Every row comes from one small tree of marks. Brackets hold a mark, then the marks that hang from it, in the order of their numbers. Every link used is in the known rows. Which tree was each row made from?
(in the rows, 128 means zero)
Known rows:
[Q_233 [Q_487 [Q_260 Q_322] [Q_671 [Q_35 Q_590]]]]: [124 119 131 153 148 142 125 109 132 106 121 127 134 149 123 124  77 137
 124 125 156 135]
[Q_260 [Q_322 Q_233] [Q_487 [Q_671 [Q_35 [Q_590 Q_696]]]]]: [148 116 126 176 119 115 143 120 117 186  85 121  58 145 131 134  93 109
 140 145 125 133]
[Q_322 [Q_233 [Q_487 Q_671]]]: [125 150 150 134 171 150 151  99 113 188 107 120 139 131 137 119 122 128
 168 152  98 141]
[Q_35 [Q_590 [Q_696 Q_455]] [Q_671 [Q_487 Q_233 [Q_260 Q_322]]]]: [141 135  97 122 124 118 103 136 106  61 136 129 167 110 113 119 121 119
 109 130 130 137]
[Q_455 [Q_696 Q_590]]: [122 121 144 128  92 148 128 170 157 177 129 117 107 137 138 129 156 139
 127 126 118 119]
[Q_671 Q_35 Q_487]: [111 114 149 109 124 133 148 114 153 138 116 127 119 120 136 136 124 138
 147 125 140 129]
[Q_696 Q_590]: [119 116 143 138 101 137 126 149 166 156 144 126 109 128 124 131 147 147
 133 126 101 126]
[Q_696 Q_455 [Q_590 [Q_35 [Q_671 Q_487]]]]: [117 133 130 125 129 128 104 133 154 124 132 128 141 131 103 134 181 136
 128 123 126 117]
[Q_455 [Q_696 [Q_590 [Q_35 [Q_671 [Q_487 Q_233 Q_260]]]]]]: [126 155 135 104 103 135 126 129  97  85 137 119 154 119 138 115 141 130
 116 128 151 116]
[Q_696 Q_455 [Q_590 [Q_35 [Q_671 [Q_487 Q_233]]]]]: [124 146 129 124 115 125 109 119 135 150 136 125 129 107 108 124 171 138
 122 137 121 122]
[Q_455 [Q_696 [Q_590 [Q_35 [Q_671 [Q_487 Q_260]]]]]]: [118 142 135 105 114 137 120 145 115  56 132 122 168 144 136 126 152 128
 121 114 159 111]
[Q_35 [Q_590 [Q_696 Q_455]] [Q_671 [Q_487 [Q_260 Q_322]]]]: [134 122  98 122 136 121  97 151 124  31 132 133 183 134 109 130 133 117
 114 117 138 131]
[Q_260 [Q_322 [Q_233 [Q_487 [Q_671 Q_35]]]]]: [130 128 135 163 155 139 152  93 111 197  88 115 128 140 118 130  93 127
 166 154 120 139]
[Q_322 [Q_233 [Q_487 Q_260 [Q_671 [Q_35 [Q_590 [Q_696 Q_455]]]]]]]: [141 141 126 120 159 125 117 118 114 180 121 148  76 138 132 132 105 122
 112 126 145 130]
[Q_260 Q_322]: [121 104 120 152 125 131 138 139 142 143 129 116 153 130 120 137 140 137
 152 131 102 132]
[Q_35 [Q_590 Q_696] [Q_671 [Q_487 Q_233 [Q_260 Q_322]]]]: [138 137 113 125 122 119 124 124  98  41 137 123 171 113 126 114 102 114
 120 136 123 137]
[Q_233 Q_487]: [111 119 147 119 154 147 143 116 139 144 122 120 154 133 144 128 142 136
 158 137 111 133]
[Q_35 [Q_590 Q_696] [Q_671 Q_487]]: [124 133 138 116 140 129 134 128 139  94 126 129 146 132 134 119 142 111
 131 130 111 128]
[Q_671 [Q_35 [Q_590 [Q_696 Q_455]]] [Q_487 Q_233 [Q_260 Q_322]]]: [141 111 112 112 106 107 107 136 123 125 135 137  91 104 116 135 108 130
  98 123 159 135]
[Q_35 [Q_590 [Q_696 Q_455]] Q_671]: [130 131 108 137 138 124 114 149 154 152 137 138 130 138 124 130 163 119
 110 118  99 119]
[Q_590 Q_696]: [126 118 132 116 128 121 148 144 135 190 129 129 114 127 151 138 157 124
 142 125 112 127]

Which tree is each row?
[131 113 122 122 132 119 112 160 164 194 146 139  80 129 127 139 172 128
 108 117 110 125]
[Q_35 [Q_590 [Q_696 Q_455]]]
[120 136 130 142 111 135 131 149 136 167 129 118 134 153 132 131 175 127
 124 123 123 103]
[Q_455 [Q_696 [Q_590 [Q_35 Q_671]]]]
[129 105 126 135 125 118 125 116 124  60 137 132 113 127 104 135  84 132
 129 128 130 133]
[Q_671 [Q_35 Q_590] [Q_487 [Q_260 [Q_322 Q_233]]]]
[136 137 108 116 135 104 140 111  68  88 128 121 179 114 133 128 134 113
 137 135 144 128]
[Q_590 [Q_35 [Q_671 [Q_487 Q_233 [Q_260 Q_322]]]] Q_696]
[129 118 118 162 124 132 127 124 144 124 135 134 116 141 119 131  83 142
 113 113 148 129]
[Q_487 [Q_260 Q_322] [Q_671 [Q_35 Q_590]]]
[129 132 144 117 151 133 134 114 124 153 122 141  96 145 153 126  94 124
 114 119 165 129]
[Q_233 [Q_487 Q_260 [Q_671 [Q_35 [Q_590 Q_696]]]]]
[127 135 106 136 141 130 134 116  90   5 122 120 223 128 111 125 103 121
 160 136 107 137]
[Q_35 [Q_671 [Q_487 [Q_260 [Q_322 Q_233]]]]]
[133 150 127 102 128 124 130 117 105  56 144 134 156 108 144 109 113 117
 115 129 123 133]
[Q_35 [Q_590 Q_696] [Q_671 [Q_487 Q_233 Q_260]]]
[121 119 145 127 106 131 130 159 148 211 137 119  83 143 134 139 182 137
 121 122 131 108]
[Q_455 [Q_696 [Q_590 Q_35]]]
[120 155 124 104 128 140 139 105 101  34 135 125 205 101 144 111 107 133
 141 130 121 136]
[Q_35 [Q_671 [Q_487 Q_233 Q_260]]]
[128 138 116 137 125 134 121 110 111   8 144 122 197 112 114 109  95 130
 124 135 116 139]
[Q_35 Q_590 [Q_671 [Q_487 Q_233 [Q_260 Q_322]]]]
[127 153 139 121 170 148 142 102  94 121 121 128 157 131 143 120 103 131
 157 139 119 141]
[Q_322 [Q_233 [Q_487 Q_260 Q_671]]]
[136 129 128 136 130 124 122 141 165 252 122 144  48 133 130 137 140 129
 102 115 140 123]
[Q_487 [Q_671 [Q_35 [Q_590 [Q_696 Q_455]]]]]
[127 130 124 140 137 125 136 137 143 135 137 133 135 141 137 125 145 115
 122 124  96 119]
[Q_35 [Q_590 Q_696] Q_671]
[124 108 154 106 123 118 138 128 157 159 125 136  67 127 137 134 128 123
 121 123 141 126]
[Q_671 [Q_35 [Q_590 Q_696]] Q_487]
[143 105 109 120 124 103 107 142 120 110 130 141  89 125 102 144 112 120
 114 122 144 131]
[Q_671 [Q_35 [Q_590 [Q_696 Q_455]]] [Q_487 [Q_260 [Q_322 Q_233]]]]
[120 130 138  95 109 130 145 102 117 103 134 133 129  95 147 126  94 144
 131 123 152 134]
[Q_671 Q_35 [Q_487 Q_233 Q_260]]
[146 124 129 168 102 119 143 114 122 204  91 115  59 126 145 124  91 118
 125 146 141 136]
[Q_260 Q_322 [Q_487 Q_233 [Q_671 [Q_35 [Q_590 Q_696]]]]]
[122 112 128 134 117 120 105 152 168 208 153 134  79 132 109 147 193 150
 117 116 118 114]
[Q_696 Q_455 [Q_590 Q_35]]
